Each row comes from the steps of one path. Every step used is in the known rows, and no mark comes twice. Write the path behind each row, first mark first.
Known rows
loguk, nasan, podoz: -4	21	-11	37	28	-16	20	20	-5	25	15	-18	-7	20	43	20	-11	21	-33	-11
desul, nasan: 11	27	-25	17	-8	-7	45	29	9	40	-32	-36	11	-24	15	5	50	-14	4	-24
podoz, sulov, dafek: 61	-3	-22	56	8	11	19	15	26	-18	2	19	-11	6	-18	-39	49	-1	4	6
busap, desul, sulov, podoz: -16	31	-33	17	-8	5	-4	-19	-10	17	7	1	34	-30	21	-19	39	-53	-1	-14
desul, sulov, loguk, nasan, podoz, busap: -60	34	-12	12	25	5	35	29	-29	14	33	-18	38	25	19	32	-25	47	20	29
loguk, nasan, podoz, busap, desul, sulov: -30	-21	3	19	42	-32	11	12	-40	-38	37	-35	17	47	3	25	-23	26	-1	-2
sulov, dafek, busap, desul: 72	-51	-4	57	-47	-4	24	-41	-4	-48	-11	27	9	29	32	-69	34	-60	19	16
sulov, loguk: 2	40	-15	19	-7	16	40	31	12	30	18	5	44	-17	15	4	19	-33	15	-18
loguk, nasan: 16	32	-1	43	16	-20	31	14	2	7	16	-15	-6	6	48	29	8	-16	-10	-20
busap, desul, nasan, podoz, sulov: 19	-35	-27	-7	24	10	33	64	-20	10	15	-38	3	-10	-35	7	48	-5	-25	-49
loguk, nasan, podoz, busap: -7	7	-7	33	31	-21	32	22	4	-16	31	-35	18	46	27	23	-16	45	-20	0
busap, desul, sulov, dafek: 24	-10	7	38	-1	-23	-12	-27	-19	-27	-20	16	-11	14	4	-45	23	-18	30	17
dafek, sulov: 36	-11	-40	27	-42	-6	63	14	5	15	12	4	-6	3	14	-16	41	10	25	2
podoz, sulov: 27	5	-23	49	11	9	35	33	30	-19	31	-9	11	-22	-21	5	44	-10	-6	-31
desul, sulov, podoz, busap: -34	48	-44	35	-6	8	20	-20	25	4	7	-15	52	-14	19	-20	42	4	5	19
dafek, busap, desul, nasan, podoz: 28	-48	-28	19	-36	6	51	4	-30	11	-16	-29	21	1	26	-27	38	-26	-8	-10
desul, busap: -8	22	-9	47	-8	-37	-13	-8	20	3	-16	-5	3	-18	-7	4	2	8	11	-22
dafek, busap, desul: 41	-39	-4	51	-47	-3	43	-21	-3	-45	16	-1	31	5	25	-28	29	-69	6	-18
nasan, podoz: 1	14	-24	41	14	-12	20	18	18	21	9	-11	16	5	13	-8	5	16	-22	-4

Which path is each row?
0	12	-42	-8	-22	14	65	47	-40	59	38	14	-5	26	50	11	-3	34	13	15
dafek, sulov, loguk, nasan, podoz
-6	-2	-24	36	20	-17	32	16	29	-22	27	-31	39	31	-9	-6	5	38	-14	2
nasan, podoz, busap
-29	-10	-5	17	-19	19	36	3	-70	8	26	15	24	13	55	5	-16	-22	20	17
dafek, busap, desul, sulov, loguk, nasan, podoz
-53	53	-14	8	21	10	22	31	-36	52	15	6	15	3	40	29	-19	30	10	22
desul, sulov, loguk, nasan, podoz
22	-10	-10	-1	-6	-11	37	28	-19	12	-11	-39	14	-11	2	6	48	-50	2	-50
busap, desul, nasan
8	28	-14	17	24	38	51	62	-10	11	54	4	16	-16	13	42	22	-23	2	-32
podoz, sulov, loguk, nasan
0	-47	-21	-26	-10	10	69	52	-58	-5	66	-8	21	57	14	19	-8	20	25	-8
dafek, sulov, loguk, nasan, podoz, busap, desul
69	-43	-17	32	-54	6	48	-18	-20	-10	-51	0	3	14	33	-64	61	-50	18	13
sulov, dafek, busap, desul, nasan
0	-34	-6	30	17	-26	-11	-15	-16	-51	0	-2	12	56	-23	-47	3	37	17	35
nasan, podoz, busap, desul, sulov, dafek
4	-35	-6	22	22	-23	21	21	5	-46	44	-36	43	41	-24	-11	2	6	-14	-26
nasan, podoz, busap, desul
-11	-3	3	29	5	-22	2	-6	-15	-22	9	-6	13	-7	-9	2	22	-33	21	-16
busap, desul, sulov
17	-27	6	34	7	-26	1	-22	-7	-67	-7	-1	15	42	-23	-42	23	2	38	22
podoz, busap, desul, sulov, dafek
15	-3	-30	9	-1	2	25	-5	13	-25	36	-26	61	3	6	-20	40	-50	-15	-37
sulov, podoz, busap, desul
8	-18	-22	-8	11	-10	25	38	-29	27	-12	-36	12	0	-5	-4	27	-12	-20	-38
busap, desul, nasan, podoz
20	-41	-42	-7	-31	58	69	51	-41	20	22	-12	44	-17	-9	-10	48	-35	2	-24
dafek, busap, desul, nasan, podoz, sulov, loguk
6	-16	-33	-30	19	40	45	82	-38	35	26	-21	33	-15	-35	14	44	-17	-10	-49
busap, desul, nasan, podoz, sulov, loguk
34	-62	-37	21	-23	23	56	34	-25	-7	8	-23	19	-8	-9	-14	53	-15	-13	-21
dafek, busap, desul, nasan, podoz, sulov
-6	-30	7	28	37	-28	-4	-8	-42	-46	7	-6	-9	72	11	-20	-17	38	16	33
loguk, nasan, podoz, busap, desul, sulov, dafek
-9	-10	-39	-9	-14	11	79	49	-31	18	55	-8	19	48	32	16	-6	54	22	23
dafek, sulov, loguk, nasan, podoz, busap
9	2	-23	40	42	2	29	47	-4	4	42	-10	-10	8	11	28	7	26	-39	-20
loguk, nasan, podoz, sulov
